What can hang from each mark
demaf: damem niku
lalem: besal
niku: demaf lediz
bemabez: damem ruvoz
damem: bemabez demaf
lediz: belum besal bimo niku
besal: lalem lediz

Every row comes from one small tree of marks. The marks that hang from a mark follow it in brackets, in alphabetical order. Every link used is in the known rows. Which tree was each row made from?
Known rows
bemabez[ruvoz]: 8.8 -39.6 5.3 12.4 -16.2 -8.4 -22.5 0.2 -2.4 -0.2 20.3 -4.8 -29.8 -12.3 -3.4 -21.0 -4.0 21.5 14.0 -7.4 -29.6 20.5 -6.7 4.5 -8.6
lediz[besal[lalem] bimo niku]: 3.8 -44.5 27.6 11.7 -24.3 -22.8 -9.2 24.9 -13.3 -33.9 9.8 -14.6 -10.3 -0.7 -32.3 14.3 -3.3 38.8 28.7 -43.5 -52.0 16.9 2.6 33.6 -24.9
besal[lalem lediz]: 14.8 -44.8 24.3 -19.9 -15.1 -3.7 -4.5 -5.0 -9.5 -22.6 48.1 17.1 -10.3 -6.5 -22.6 -17.6 -17.7 16.7 5.5 -15.0 -51.0 17.3 -18.3 3.9 -6.8
lediz[belum besal bimo]: 11.1 -40.7 19.3 13.4 -23.1 -25.8 -13.2 15.8 -16.8 -18.1 -6.0 -30.2 -15.4 -5.5 -9.6 7.9 -0.5 21.8 45.4 -55.6 -29.2 22.5 15.7 35.2 -5.7
damem[demaf[niku[lediz]]]: 8.8 -34.5 28.7 0.4 -34.0 -8.6 -11.7 17.7 -0.4 -9.4 17.4 22.2 -0.5 -21.5 -18.2 -14.3 -24.5 22.9 28.4 -11.6 -25.1 -0.2 1.1 18.8 7.7
besal[lalem lediz[belum bimo]]: 6.8 -44.7 31.3 -4.1 -24.2 -14.0 -0.9 -1.8 -16.2 -28.4 24.8 -0.5 7.5 -8.1 -26.0 4.3 -15.8 24.1 13.7 -37.8 -43.4 15.3 0.8 25.4 -6.7
damem[bemabez]: 12.1 -36.2 3.3 12.5 -10.8 0.4 -19.7 1.8 -8.4 -7.3 25.4 5.5 -23.2 -4.1 -5.7 -35.7 0.5 17.1 22.6 -12.3 -25.8 20.2 -9.5 -1.3 -9.0
niku[demaf]: 25.6 -33.9 6.9 1.3 -17.7 -14.0 -12.0 17.9 -2.3 -0.9 20.6 1.8 -34.8 -14.3 -9.1 -17.7 4.7 21.5 20.8 -11.9 -22.4 26.9 -7.9 7.3 -2.8
demaf[damem[bemabez] niku[lediz[belum]]]: 11.2 -30.8 18.3 -5.7 -39.1 -16.5 -17.7 6.2 2.5 -24.3 10.4 17.0 3.5 -32.4 -19.2 -3.5 -14.0 11.5 3.9 -23.7 -23.8 -7.0 9.3 26.6 7.7
lalem[besal[lediz[belum niku[demaf]]]]: 22.1 -56.0 14.3 -13.4 -46.9 -29.9 -11.7 1.8 -15.2 -13.1 20.2 -5.7 -10.2 -9.4 -32.2 6.6 -17.5 3.0 20.7 -44.5 -43.3 6.4 13.6 36.6 -0.3
lalem[besal[lediz]]: 22.2 -48.7 20.3 -25.8 -29.8 -10.4 -8.0 -10.2 0.0 -4.4 44.2 -4.9 -15.4 -4.6 -15.6 -21.8 -15.3 -1.4 26.8 -25.7 -46.3 20.0 -11.4 9.0 -7.3
besal[lalem lediz[belum bimo niku]]: 1.3 -50.6 29.0 6.1 -33.6 -20.2 -3.2 3.0 -23.5 -41.4 18.9 2.5 15.2 -5.5 -38.7 17.7 -17.2 30.7 10.5 -45.3 -51.1 4.9 7.9 36.3 -10.2
damem[bemabez[ruvoz] demaf[niku[lediz]]]: -10.8 -36.4 21.6 25.4 -35.8 1.0 -30.2 6.4 2.7 3.3 7.8 22.3 -7.9 -21.2 -15.1 -28.7 -30.3 19.7 23.6 -2.1 -25.4 -3.6 10.0 12.1 0.3
lalem[besal[lediz[belum niku]]]: 17.7 -59.4 16.8 -14.8 -41.8 -24.5 -11.5 -11.2 -18.4 -22.3 27.1 -6.6 1.3 -3.5 -29.3 1.9 -21.0 1.6 20.2 -46.9 -48.7 2.6 7.7 31.6 -3.4
bemabez[damem[demaf[niku]] ruvoz]: 4.5 -29.3 21.1 28.8 -31.9 -15.8 -29.3 4.0 -5.6 7.5 -2.7 -3.9 -16.3 -17.5 -16.2 -19.0 -12.8 12.8 16.1 -0.2 -44.0 -11.0 7.0 28.7 -0.4
demaf[damem]: 25.9 -24.7 12.5 -7.9 -17.3 -16.2 -8.3 13.3 -0.8 -13.2 23.6 -0.3 -24.8 -19.8 -13.6 -16.1 6.5 17.1 15.2 -9.7 -32.6 14.8 -13.0 9.6 -1.1
demaf[damem[bemabez[ruvoz]] niku]: 0.0 -17.7 13.1 6.3 -26.1 -4.5 -29.1 -1.8 11.5 -8.8 3.9 10.8 -17.7 -29.3 -17.7 -18.4 -5.6 14.4 1.2 1.2 -36.3 -1.3 -4.7 16.9 -3.8
besal[lalem lediz[niku[demaf[damem]]]]: 19.1 -35.7 24.3 -17.3 -34.6 -21.1 -2.4 19.2 -6.7 -28.7 31.5 19.3 -16.2 -21.8 -46.8 5.4 -9.4 23.9 -2.6 -12.1 -59.6 3.6 -6.9 23.7 -3.5
damem[bemabez demaf[niku]]: 1.9 -24.0 20.5 14.8 -20.1 4.2 -22.0 3.0 -9.9 -8.2 3.6 20.6 -7.3 -11.3 -20.1 -33.1 -15.8 17.8 32.6 -5.5 -29.1 -2.1 -5.2 15.5 3.7
bemabez[damem]: 25.8 -40.0 7.5 13.9 -20.5 -20.7 -15.8 9.4 -8.4 -3.1 25.9 -15.7 -26.8 -5.4 -4.6 -23.2 8.0 12.7 15.1 -12.6 -37.7 13.0 -4.4 12.9 -10.0
bemabez[damem ruvoz]: 13.7 -43.1 4.6 25.2 -24.0 -20.3 -26.7 2.6 -4.0 8.0 18.0 -18.8 -33.5 -10.5 -2.2 -22.0 3.2 12.3 7.8 -7.0 -40.3 11.9 1.1 12.7 -14.2
besal[lalem lediz[bimo niku]]: 0.7 -45.8 30.5 6.6 -29.2 -12.0 -2.0 9.9 -12.1 -36.5 30.4 7.2 5.1 -3.9 -38.2 5.0 -13.1 33.9 15.0 -29.6 -58.1 10.3 -4.8 23.7 -16.1
damem[bemabez[ruvoz] demaf[niku]]: -10.0 -25.6 16.7 27.1 -23.4 4.9 -32.7 -3.3 -4.6 2.5 -2.8 16.1 -13.2 -16.3 -17.6 -32.7 -20.6 17.0 24.1 0.5 -30.4 -3.9 1.3 14.0 1.2
lalem[besal[lediz[bimo niku]]]: 8.9 -49.5 25.7 -0.4 -43.6 -19.5 -4.3 5.6 -2.4 -18.7 27.0 -14.3 -0.3 -1.5 -31.7 2.0 -8.9 17.2 36.7 -41.3 -53.7 12.6 2.6 28.5 -16.9

Which tree is each row?
1.1 -33.6 35.6 16.3 -43.1 -19.2 -8.5 20.0 -6.7 -16.2 -5.9 4.8 15.8 -22.6 -22.3 7.9 -22.1 28.3 36.9 -35.4 -18.7 -2.2 20.5 40.0 7.5 : damem[demaf[niku[lediz[belum bimo]]]]
13.3 -54.4 18.7 -1.4 -23.8 -28.5 -16.6 9.7 -29.7 -38.6 12.1 -7.3 -8.7 -1.9 -29.7 15.7 -15.1 23.8 13.0 -49.1 -48.2 6.1 7.7 38.4 -10.1 : lediz[belum besal[lalem] niku]
9.0 -34.0 6.6 13.8 -35.8 -14.6 -23.3 23.0 14.2 11.2 17.2 7.8 -36.5 -29.5 -11.0 -20.7 -4.7 18.6 9.1 -2.7 -23.0 15.0 9.0 5.5 -6.2 : niku[demaf[damem[bemabez[ruvoz]]] lediz]
5.5 -26.1 5.7 15.0 -20.0 -6.0 -26.6 1.9 3.1 0.2 12.6 -0.5 -31.2 -18.9 -10.8 -28.9 0.0 15.1 9.6 -1.1 -33.2 11.5 -4.4 4.9 -7.9 : demaf[damem[bemabez[ruvoz]]]
9.5 -55.0 24.7 1.1 -46.9 -27.0 -6.6 -2.1 -13.4 -23.7 15.1 -19.6 9.2 -3.1 -31.6 13.5 -14.6 13.0 33.4 -56.1 -47.1 6.6 14.5 40.8 -10.7 : lalem[besal[lediz[belum bimo niku]]]
-0.9 -28.8 16.4 4.2 -39.9 -9.1 -26.5 6.9 18.6 -9.3 15.2 18.1 -11.6 -35.2 -15.0 -14.7 -14.7 15.4 0.3 -1.4 -32.0 -1.7 4.0 13.5 -3.0 : demaf[damem[bemabez[ruvoz]] niku[lediz]]
6.2 -39.8 32.4 -5.4 -20.6 -5.9 1.2 5.0 -5.4 -23.4 36.3 4.8 -2.1 -7.1 -26.4 -7.3 -10.2 27.2 17.5 -23.6 -49.3 21.7 -11.6 12.2 -13.4 : besal[lalem lediz[bimo]]
11.9 -15.8 16.1 -4.9 -22.4 -4.9 -18.7 2.5 7.3 -20.0 10.5 14.9 -11.5 -25.9 -20.3 -19.1 -0.9 13.0 9.4 -4.4 -34.5 0.5 -11.2 15.9 0.4 : demaf[damem[bemabez] niku]
13.2 -28.5 22.7 9.1 -42.1 -25.0 -0.1 31.5 -0.9 -19.3 10.6 -0.9 -16.7 -22.3 -38.2 9.6 5.3 28.6 26.2 -25.4 -48.9 8.6 7.4 31.4 -1.8 : besal[lediz[bimo niku[demaf[damem]]]]
3.4 -48.0 19.9 18.0 -35.7 -21.3 -7.2 5.1 -22.7 -32.1 8.8 -6.0 6.2 -6.8 -29.4 12.3 -10.6 27.1 27.7 -48.2 -41.6 4.9 15.4 36.7 0.2 : besal[lediz[belum bimo niku]]
9.3 -44.2 29.8 2.5 -18.5 -25.0 -8.8 13.5 -16.9 -25.8 4.9 -21.2 -8.2 -4.9 -19.9 13.7 -6.8 26.1 28.8 -52.4 -38.6 21.3 7.6 35.0 -14.8 : lediz[belum besal[lalem] bimo]
8.8 -42.9 30.8 -1.9 -38.0 -23.8 -18.6 16.9 -15.7 -16.8 -3.7 3.2 -1.9 -18.9 -19.1 5.0 -31.2 13.5 41.0 -43.2 -27.6 -4.0 22.6 40.6 14.2 : damem[demaf[niku[lediz[belum besal]]]]
21.7 -21.3 6.1 5.3 -21.5 -11.2 -14.4 20.8 2.7 0.2 13.8 5.4 -35.9 -20.6 -15.7 -26.0 9.1 15.2 17.7 -3.7 -26.3 17.3 -5.4 7.5 -1.2 : niku[demaf[damem[bemabez]]]
18.9 -34.3 25.5 -20.8 -42.2 -32.4 -15.1 18.0 0.2 -28.5 4.5 -3.0 -6.8 -33.2 -19.9 19.5 -15.7 9.8 16.8 -42.3 -33.2 -2.0 15.6 43.1 9.3 : demaf[damem niku[lediz[belum besal]]]
9.1 -42.3 21.1 7.9 -27.4 -14.8 -5.4 1.2 -15.2 -19.7 15.7 -9.1 -1.2 -9.6 -15.1 -0.9 -9.4 18.3 29.4 -41.3 -34.2 15.7 8.1 25.1 1.6 : besal[lediz[belum bimo]]
16.1 -28.3 24.2 16.2 -28.8 -17.0 -17.7 11.4 -9.8 -2.8 4.8 -0.7 -11.0 -14.1 -20.1 -20.3 -7.7 12.7 24.4 -6.3 -41.3 -9.2 0.0 28.6 2.6 : bemabez[damem[demaf[niku]]]
18.5 -26.1 23.7 -18.8 -37.5 -17.9 -8.0 17.0 14.3 -22.5 25.7 16.3 -5.7 -36.2 -17.6 -1.3 -8.8 18.8 5.6 -10.3 -30.1 2.7 -5.6 18.8 3.6 : demaf[damem niku[lediz]]
17.8 -51.3 16.7 -1.0 -28.6 -33.6 -15.5 21.8 -25.2 -28.7 4.0 -5.5 -19.6 -7.5 -33.4 20.2 -11.8 25.2 12.9 -45.8 -43.4 11.3 12.8 41.7 -8.4 : lediz[belum besal[lalem] niku[demaf]]
12.0 -46.0 31.9 0.3 -34.1 -26.0 -3.3 42.4 5.7 -10.4 20.0 -9.0 -23.1 -13.5 -20.9 11.3 -6.1 33.6 31.1 -39.2 -34.8 32.0 9.0 24.5 -19.1 : niku[demaf lediz[besal[lalem] bimo]]
8.9 -22.2 11.8 31.0 -34.6 -20.1 -11.0 35.4 0.7 -13.6 -3.4 -3.9 -20.5 -17.5 -30.6 -2.6 14.3 33.7 26.5 -19.4 -33.7 11.1 8.3 27.2 -13.3 : lediz[bimo niku[demaf[damem[bemabez]]]]
7.4 -48.6 34.2 -1.3 -28.2 -21.6 -4.0 29.6 2.1 -20.3 26.2 -10.3 -11.4 -7.8 -17.7 5.7 -10.6 32.1 30.8 -41.0 -39.5 27.7 3.5 21.0 -21.3 : niku[lediz[besal[lalem] bimo]]
17.0 -54.3 17.0 -13.6 -38.1 -16.3 -9.2 -5.5 -7.3 -17.9 39.1 -2.0 -8.0 -1.6 -28.4 -8.9 -15.7 5.4 24.7 -31.6 -54.6 8.0 -4.7 20.5 -10.7 : lalem[besal[lediz[niku]]]
0.1 -33.2 24.2 13.2 -33.6 0.3 -18.7 12.9 -2.5 -6.5 14.8 26.6 -2.0 -16.8 -18.4 -29.0 -25.0 19.5 31.2 -8.7 -23.2 -2.6 3.0 14.3 4.7 : damem[bemabez demaf[niku[lediz]]]
6.6 -47.1 17.5 25.3 -30.1 -32.1 -14.6 21.4 -23.2 -30.5 -10.3 -27.7 -8.9 -2.8 -22.1 20.9 -1.5 29.5 42.2 -61.6 -37.5 11.4 23.0 46.3 -9.5 : lediz[belum besal bimo niku]
5.8 -38.5 27.4 5.5 -41.9 -22.2 -9.2 14.8 3.5 -26.3 6.5 0.2 13.2 -26.1 -14.7 15.7 -13.8 27.5 19.1 -38.3 -18.9 7.6 14.9 35.7 -2.3 : demaf[niku[lediz[belum bimo]]]
11.9 -42.5 22.7 -12.2 -34.3 -17.6 -17.0 16.9 5.5 -21.1 20.6 3.6 -14.7 -20.7 -12.8 0.7 -16.5 16.4 28.0 -32.4 -34.7 11.8 4.5 24.8 -1.7 : demaf[niku[lediz[besal]]]
17.6 -48.6 21.0 -12.7 -14.1 -22.7 -15.0 4.6 -23.0 -26.1 16.8 -9.5 -15.0 -4.3 -16.6 2.9 -13.7 15.1 15.2 -43.3 -39.4 16.6 0.3 27.4 -8.5 : lediz[belum besal[lalem]]
8.4 -39.1 30.7 1.3 -16.3 -16.9 -6.9 20.7 -5.4 -20.6 16.0 -16.1 -17.1 -3.0 -19.9 1.4 -1.9 31.0 31.1 -37.6 -44.6 27.4 -4.6 22.7 -21.2 : lediz[besal[lalem] bimo]
21.0 -55.3 22.5 -14.5 -32.2 -31.4 -11.1 25.6 -11.1 -15.2 20.2 -2.2 -20.7 -15.1 -19.4 11.7 -19.5 18.1 14.3 -44.4 -30.4 21.1 15.4 28.2 -5.2 : niku[demaf lediz[belum besal[lalem]]]
5.4 -49.7 28.1 13.5 -28.4 -30.6 -10.9 19.3 -24.2 -39.7 -1.4 -19.5 -0.5 -1.1 -32.6 26.1 -8.3 34.2 24.8 -58.4 -46.5 10.9 14.9 47.5 -17.8 : lediz[belum besal[lalem] bimo niku]
15.6 -54.1 26.0 -15.6 -24.6 -18.7 -10.2 20.3 -3.8 -19.7 39.3 1.2 -20.2 -7.7 -14.0 -4.3 -17.4 21.6 18.3 -31.4 -40.9 23.1 -3.3 12.6 -14.9 : niku[lediz[besal[lalem]]]
2.5 -39.7 24.6 25.4 -46.1 -20.2 -26.9 13.8 2.1 8.2 7.2 1.3 -12.2 -23.2 -13.7 -15.4 -21.6 14.6 15.5 -2.9 -38.1 -10.4 14.8 26.1 -0.9 : bemabez[damem[demaf[niku[lediz]]] ruvoz]
3.8 -43.3 19.5 17.2 -33.5 -13.0 -5.5 11.9 -11.5 -27.7 21.1 -1.2 -4.0 -4.8 -27.4 0.1 -4.6 30.6 31.3 -33.1 -47.9 12.0 3.3 24.5 -8.1 : besal[lediz[bimo niku]]
21.7 -45.3 3.6 13.6 -29.6 -27.5 -15.8 17.1 -20.9 -19.5 4.3 -0.7 -17.3 -12.7 -21.9 6.8 -3.0 25.8 14.2 -32.0 -24.3 9.0 11.0 31.8 0.6 : lediz[belum niku[demaf]]
20.3 -31.6 26.5 1.9 -41.7 -33.7 -4.3 51.5 12.9 -4.5 7.2 -18.4 -32.8 -25.8 -17.4 10.9 6.6 26.8 42.5 -37.3 -30.6 25.8 16.1 28.8 -7.0 : niku[demaf[damem] lediz[besal bimo]]
9.8 -23.7 3.6 16.5 -24.4 -10.7 -25.4 14.4 6.1 11.5 6.1 1.9 -42.6 -24.9 -14.4 -25.1 3.6 15.8 10.1 1.6 -28.7 15.8 0.2 7.2 -4.8 : niku[demaf[damem[bemabez[ruvoz]]]]
5.7 -41.1 42.1 -13.9 -32.0 -14.6 -11.8 21.7 -5.0 -20.6 17.4 16.6 -3.7 -16.7 -29.5 -1.5 -32.5 20.3 27.4 -25.3 -43.5 1.3 1.4 28.7 -1.6 : damem[demaf[niku[lediz[besal[lalem]]]]]
1.4 -40.1 41.4 -10.3 -36.5 -20.3 -7.4 25.5 10.2 -30.6 18.0 0.8 2.3 -19.3 -25.5 16.3 -16.7 31.6 23.4 -39.7 -43.0 14.6 3.4 32.7 -16.2 : demaf[niku[lediz[besal[lalem] bimo]]]
23.8 -53.0 13.8 -2.8 -35.9 -32.6 -15.5 28.0 -10.1 -6.3 11.8 -11.9 -29.2 -17.2 -7.4 6.7 -11.6 14.5 31.8 -48.2 -19.3 21.5 22.1 28.4 3.5 : niku[demaf lediz[belum besal]]
4.1 -42.5 31.2 4.2 -42.6 -28.8 -13.7 21.3 -0.4 -26.7 -3.6 -13.7 2.8 -22.0 -15.4 23.1 -15.6 22.9 35.8 -56.8 -27.1 9.4 24.1 46.7 -2.0 : demaf[niku[lediz[belum besal bimo]]]
